What can hang from each mark:
gobef: votel
bimagit: fodu gobef lakiv
fodu: bimagit votel
votel: felap gobef lakiv
lakiv: votel
zizu: fodu
felap: bidiv bimagit

Every row comes from one small tree of marks. The marks that hang from a mark follow it in brackets, in alphabetical order. Every link used is in the known rows. Which tree was each row made from?
(in the rows, 128 means zero)
Known rows:
gobef[votel[felap]]: 80 111 88 107 146 120 126 147 169 134 146 89 136 153 103 122 69 130 133
 105 152 129 139 103
fodu[bimagit votel[felap gobef]]: 98 77 76 141 134 126 133 207 162 177 130 73 109 161 110 96 72 107 210 78
 113 151 126 135
bimagit[gobef lakiv[votel]]: 122 77 96 130 142 102 122 131 128 144 133 119 155 151 91 101 141 116 110
 105 112 126 162 104
bimagit[fodu[votel[felap]] gobef lakiv]: 87 32 85 159 112 138 178 161 121 160 116 100 150 136 104 103 142 116 178
 74 102 156 164 124
votel[felap lakiv]: 100 73 68 121 140 106 130 124 129 150 150 92 119 150 101 99 103 101 147
 92 118 125 134 115
lakiv[votel[felap gobef]]: 101 84 57 126 136 110 86 159 170 142 128 74 111 167 100 113 82 122 150
 109 143 135 138 112
fodu[bimagit[gobef lakiv] votel]: 119 70 115 143 140 121 171 177 119 178 135 118 150 144 101 82 134 101
 169 76 82 143 151 124
gobef[votel]: 89 138 100 91 155 109 126 133 163 136 159 109 149 135 101 122 87 122 113
 107 137 124 138 107
fodu[bimagit[gobef] votel[felap lakiv]]: 106 34 83 140 156 119 158 171 119 176 132 98 135 157 90 81 101 82 208 60
 89 137 144 130
gobef[votel[felap[bidiv]]]: 84 89 115 102 134 119 135 137 171 137 145 87 139 141 93 127 44 137 106
 104 167 142 163 102
gobef[votel[felap[bimagit] lakiv]]: 85 76 92 117 148 112 138 125 169 116 167 83 114 159 80 107 63 147 112 71
 143 122 165 103
felap[bidiv bimagit[fodu lakiv]]: 99 83 121 123 83 117 171 116 154 129 163 114 135 109 97 121 125 148 71
 83 123 160 183 111
votel[felap gobef]: 92 84 74 132 118 113 124 156 152 146 130 69 109 162 118 100 85 114 153
 102 133 137 131 125
bimagit[gobef[votel[felap]] lakiv]: 98 45 112 140 139 110 155 147 135 130 127 91 149 168 92 98 98 128 121 88
 141 131 180 98
fodu[bimagit[lakiv] votel[felap gobef]]: 111 44 84 163 125 122 145 211 149 177 128 71 104 170 107 82 90 119 200
 71 111 154 148 126
votel[felap]: 88 113 78 119 126 128 131 140 146 147 141 90 126 146 117 112 100 119 139
 110 127 132 117 117
fodu[bimagit votel[felap gobef lakiv]]: 108 37 66 142 146 106 134 194 145 179 138 73 101 166 95 79 75 90 219 60
 105 145 142 134
zizu[fodu[votel]]: 82 128 86 110 135 168 119 137 172 158 148 99 149 124 120 97 96 120 150
 95 105 131 132 156
zizu[fodu[bimagit[gobef lakiv] votel]]: 113 64 112 139 137 147 149 167 144 166 135 112 167 146 108 67 125 97 166
 69 80 140 171 150
fodu[bimagit[lakiv[votel]]]: 132 112 84 114 149 98 104 164 154 159 160 125 140 150 94 108 127 106 134
 103 107 136 144 97
gobef[votel[felap[bidiv bimagit] lakiv]]: 87 55 120 112 133 109 146 117 171 118 165 80 116 146 74 111 38 154 88 71
 160 134 189 100

Which tree is each row?
103 42 63 134 131 91 124 141 133 147 139 70 103 167 103 85 87 97 160 84
 123 131 145 124 : votel[felap gobef lakiv]
111 42 104 160 135 133 172 190 124 175 122 97 139 162 100 82 116 109 188
 71 97 148 152 121 : fodu[bimagit[gobef lakiv] votel[felap]]
110 51 116 142 118 135 162 185 148 180 139 89 123 142 98 98 80 128 162
 80 120 162 162 116 : fodu[bimagit[lakiv] votel[felap[bidiv]]]
101 56 96 161 96 117 149 152 155 124 139 62 89 172 107 86 96 160 113 78
 131 138 163 115 : votel[felap[bimagit[lakiv]] gobef]
114 62 95 123 165 109 159 159 115 180 145 120 148 139 90 82 119 72 188
 63 75 134 144 133 : fodu[bimagit[gobef] votel[lakiv]]
97 130 89 105 145 157 119 168 178 170 154 109 152 129 117 90 95 99 176
 84 92 139 130 155 : zizu[fodu[bimagit votel]]
88 31 60 141 135 140 112 152 162 156 131 58 114 161 105 71 68 106 188 65
 117 135 163 160 : zizu[fodu[votel[felap gobef lakiv]]]
82 97 96 98 142 101 150 128 149 128 142 125 182 125 95 128 121 97 129 90
 124 139 164 113 : bimagit[fodu gobef[votel]]
118 27 110 140 122 112 131 135 134 145 120 97 144 156 83 106 100 129 105
 101 143 144 188 99 : bimagit[gobef lakiv[votel[felap[bidiv]]]]
103 34 122 156 82 115 159 145 158 128 138 60 90 160 99 90 69 166 90 79
 149 152 186 114 : votel[felap[bidiv bimagit[lakiv]] gobef]
88 43 74 155 125 127 147 155 154 146 143 58 82 161 90 84 70 144 167 54
 119 137 152 134 : fodu[votel[felap[bimagit] gobef lakiv]]
116 87 91 139 120 104 111 145 169 125 151 88 104 160 89 100 108 158 95
 89 129 132 168 107 : felap[bimagit[lakiv[votel[gobef]]]]
86 69 64 123 113 115 149 118 151 124 162 96 120 133 96 114 119 121 135
 67 112 141 154 119 : votel[felap[bimagit[fodu]] lakiv]
85 60 70 134 120 112 153 145 156 145 155 89 108 126 90 102 110 123 163
 48 98 145 160 141 : felap[bimagit[fodu[votel[gobef lakiv]]]]
82 90 74 120 127 130 161 127 152 145 167 112 127 111 89 113 123 126 150
 56 93 144 148 133 : felap[bimagit[fodu[votel[lakiv]]]]
89 69 91 154 97 127 166 162 162 142 146 88 112 131 101 104 124 151 144
 59 104 156 166 132 : felap[bimagit[fodu[votel[gobef]] lakiv]]
112 94 81 112 162 113 140 161 134 183 165 116 130 132 95 92 106 85 187
 71 84 135 126 129 : fodu[bimagit votel[lakiv]]
111 104 103 104 139 128 126 142 153 146 143 120 174 144 116 80 117 72
 144 89 90 130 150 145 : zizu[fodu[bimagit[gobef]]]
74 100 74 124 128 177 119 149 177 154 135 80 139 140 120 96 80 128 169
 90 119 137 133 154 : zizu[fodu[votel[felap]]]
75 111 75 122 100 135 149 132 170 123 153 96 127 128 111 127 115 139 125
 85 121 146 135 119 : votel[felap[bimagit[fodu]]]
95 14 89 141 124 113 143 155 141 171 130 61 99 146 88 91 51 118 170 70
 134 149 167 133 : fodu[votel[felap[bidiv] gobef lakiv]]
84 116 112 100 92 123 158 112 168 128 165 113 139 100 101 134 107 138 84
 88 124 156 158 120 : felap[bidiv bimagit[fodu]]
111 62 106 95 173 99 119 134 158 135 156 120 177 156 87 80 87 68 144 63
 107 119 188 131 : zizu[fodu[bimagit[gobef[votel[lakiv]]]]]
79 77 124 124 102 144 190 129 153 144 139 112 153 100 91 122 108 138 119
 66 108 160 171 135 : felap[bidiv bimagit[fodu[votel] gobef]]
